(in the rows, 128 means zero)
Known rows, with every step that occurs:
viniv fedu galipa pibiv vobim mebu: [123 125  97 125 122 192 140 128 147 153 111 175  82 121  42 122 107  80
 141 126 109 153]
viniv fedu: [124 101  83 127  97 146 123 129 138 143 115 161  82 124 138 139 141  74
 169 129 118 104]
mebu viniv: [152 134  97 183 101 107 103 123 134 128 130  94  76 100 173 180 116 113
 139 137 145 103]
lidadu pibiv vobim mebu: [157 213 100 101 113 231 111 115 112 153 117  99  92 122 129  68 129  97
 148 151 153  83]
pibiv vobim: [136 171 100 143  96 179 105 142 125 157 118 107  90 103 161  73 129  87
 151 144 153 124]
lidadu pibiv vobim: [158 194 102 114  96 237 113 134 109 153 116  87  65 111 124  67 139 102
 151 151 150  80]
galipa fedu vobim: [143 158  77 187 101  88  79 129 125 127 118 126 107 110 186 119 151 142
 132 139 137 131]
galipa fedu vobim pibiv: [140 150  83 159  94  73  99 132 113 118 128 130 100 104 198 116 175 132
 128 131 141 118]
mebu galipa pibiv vobim: [155  82  88 179  74 220  86 129 109 165  92 107 105 109 132  95 160  95
 171 128 124 134]
pibiv vobim mebu galipa fedu: [142 169  73 181 114 172 101 116 123 150 112 110 141 112 180  74 136  86
 144 143 153 133]
mebu viniv fedu galipa pibiv: [135 107  96 184 112 126 132 125 148 123 127 136  55 100  74 196 101 104
 135 125 116 140]
fedu galipa: [160 120 107 119 107 136 134 155 140 173 113 131  51 117  90 157 109  94
 118 134 110  90]
pibiv vobim mebu: [137 192  97 127 117 170 101 120 129 157 121 121 125 116 172  71 115  82
 144 144 157 125]
pibiv vobim mebu viniv fedu: [121 201  90 168 123 152 115 106 137 127 134 122 117 107 162 106 105  81
 150 143 163 144]
fedu vobim: [141 174 100 135  79 113  78 123 113 142 122 135  99 126 196 123 145 120
 168 144 140 111]
galipa fedu: [153 107  74 176 115 115  97 140 135 140 110 118  98 104 165 129 146 125
 116 133 128 111]
mebu galipa fedu vobim pibiv: [154 111  68 195  72 108  97 124 102 131 114 119 111 110 207 128 192 110
 153 130 132  99]
muba fedu: [140  82 107 116 102  80  90 156 118 150  95 116 122 112 194  98 152 103
 154 138 119 107]
vobim mebu viniv fedu: [135 147  83 152 126 107 114  90 145 124 131 142 118 124 161 172 109  88
 147 134 139 115]
fedu galipa pibiv vobim mebu viniv: [152 148 114 155 125 171 123 133 142 157 116 123  74 103  50 131  86 113
 110 131 126 159]

Rows:
[128 138  99 195 113 148 136 129 147 122 131 125  57  91  70 168  98  99
 137 130 130 158] -> mebu viniv fedu galipa pibiv vobim
[121 129  77 146  89 158  93  92 122 135 110 177 129 140 144 132 150  92
 189 129 119 140] -> viniv fedu vobim mebu galipa pibiv
[143 188  74 203 120  70  78 103 131 110 129 120 132 113 196 143 132 145
 121 141 149 144] -> galipa fedu vobim mebu viniv
[151 135 116 123 121 187 121 139 138 172 105 137  81 115  48 108  96 107
 114 130 118 153] -> fedu galipa pibiv vobim mebu
[127 140  98 159 117 190  95 109 135 133 115 135 113 105 100  99 115 105
 148 126 140 178] -> galipa pibiv vobim mebu viniv fedu
[163  75  61 209  89 145  96 130 118 149  97 107 109 112 179 139 171 104
 145 132 121  95] -> mebu galipa fedu
[138 130  95 150 133 125 121  97 150 132 123 149 103 122  93 181  94  99
 128 127 122 139] -> vobim mebu viniv fedu galipa pibiv
[142 206  95 158 102  84  77  91 123 124 136 128 127 129 207 151 119 122
 155 146 155 126] -> fedu vobim mebu viniv
[129 131 109 125  89  61  73 144 107 136 103 126 134 118 219  91 158 119
 171 144 129 125] -> muba fedu vobim
[137 112 103 134  94  86  60 117 103 141  90 131 169 129 202  86 161 120
 178 136 121 149] -> muba fedu vobim mebu galipa pibiv
[146  87 118 113 111  82 119 169 126 161  96 126  96 108 136 119 129 101
 133 137 104 108] -> muba fedu galipa
[145 174  86 153 102 186 102 115 120 161 113 112 134 119 181  76 133  74
 159 142 153 121] -> pibiv vobim mebu galipa
[138 162 107 102  67  85 104 128 103 133 136 142  90 117 209 116 170 106
 163 132 143  95] -> fedu vobim pibiv
[136 147  90 149 132 106 130 101 151 130 132 146 102 123 127 186  92  85
 130 134 129 118] -> vobim mebu viniv fedu galipa
[142 173  73 171 117  84  77 110 128 127 118 136 138 121 194 117 143 136
 127 141 142 137] -> galipa fedu vobim mebu
[128 125  84 186 104 110 120 116 142 114 134 123  75 104 149 186 120  93
 154 133 136 115] -> mebu viniv fedu
[143 133 106 126 112 202  84 120 128 160 102 129 118 114 114  73 123 111
 143 129 138 166] -> galipa pibiv vobim mebu
[147 176  86 146  83 116  74  94 110 148 116 140 141 142 215 127 148 104
 177 143 140 111] -> fedu vobim mebu galipa
[148 152  92 146  83 139  67  91 108 151 107 143 144 142 183 122 148 116
 175 136 133 133] -> fedu vobim mebu galipa pibiv
[114 167  83 124 101 117 103 101 131 130 125 181 122 140 168 133 136  86
 179 137 131 125] -> viniv fedu vobim mebu
[155 117  64 216  78 124  80 122 110 139 106 114 119 114 197 133 176 117
 158 137 129 109] -> mebu galipa fedu vobim
[129 149 107 111 105  55  71 126 111 138 106 136 160 127 223  90 146 114
 167 146 133 132] -> muba fedu vobim mebu
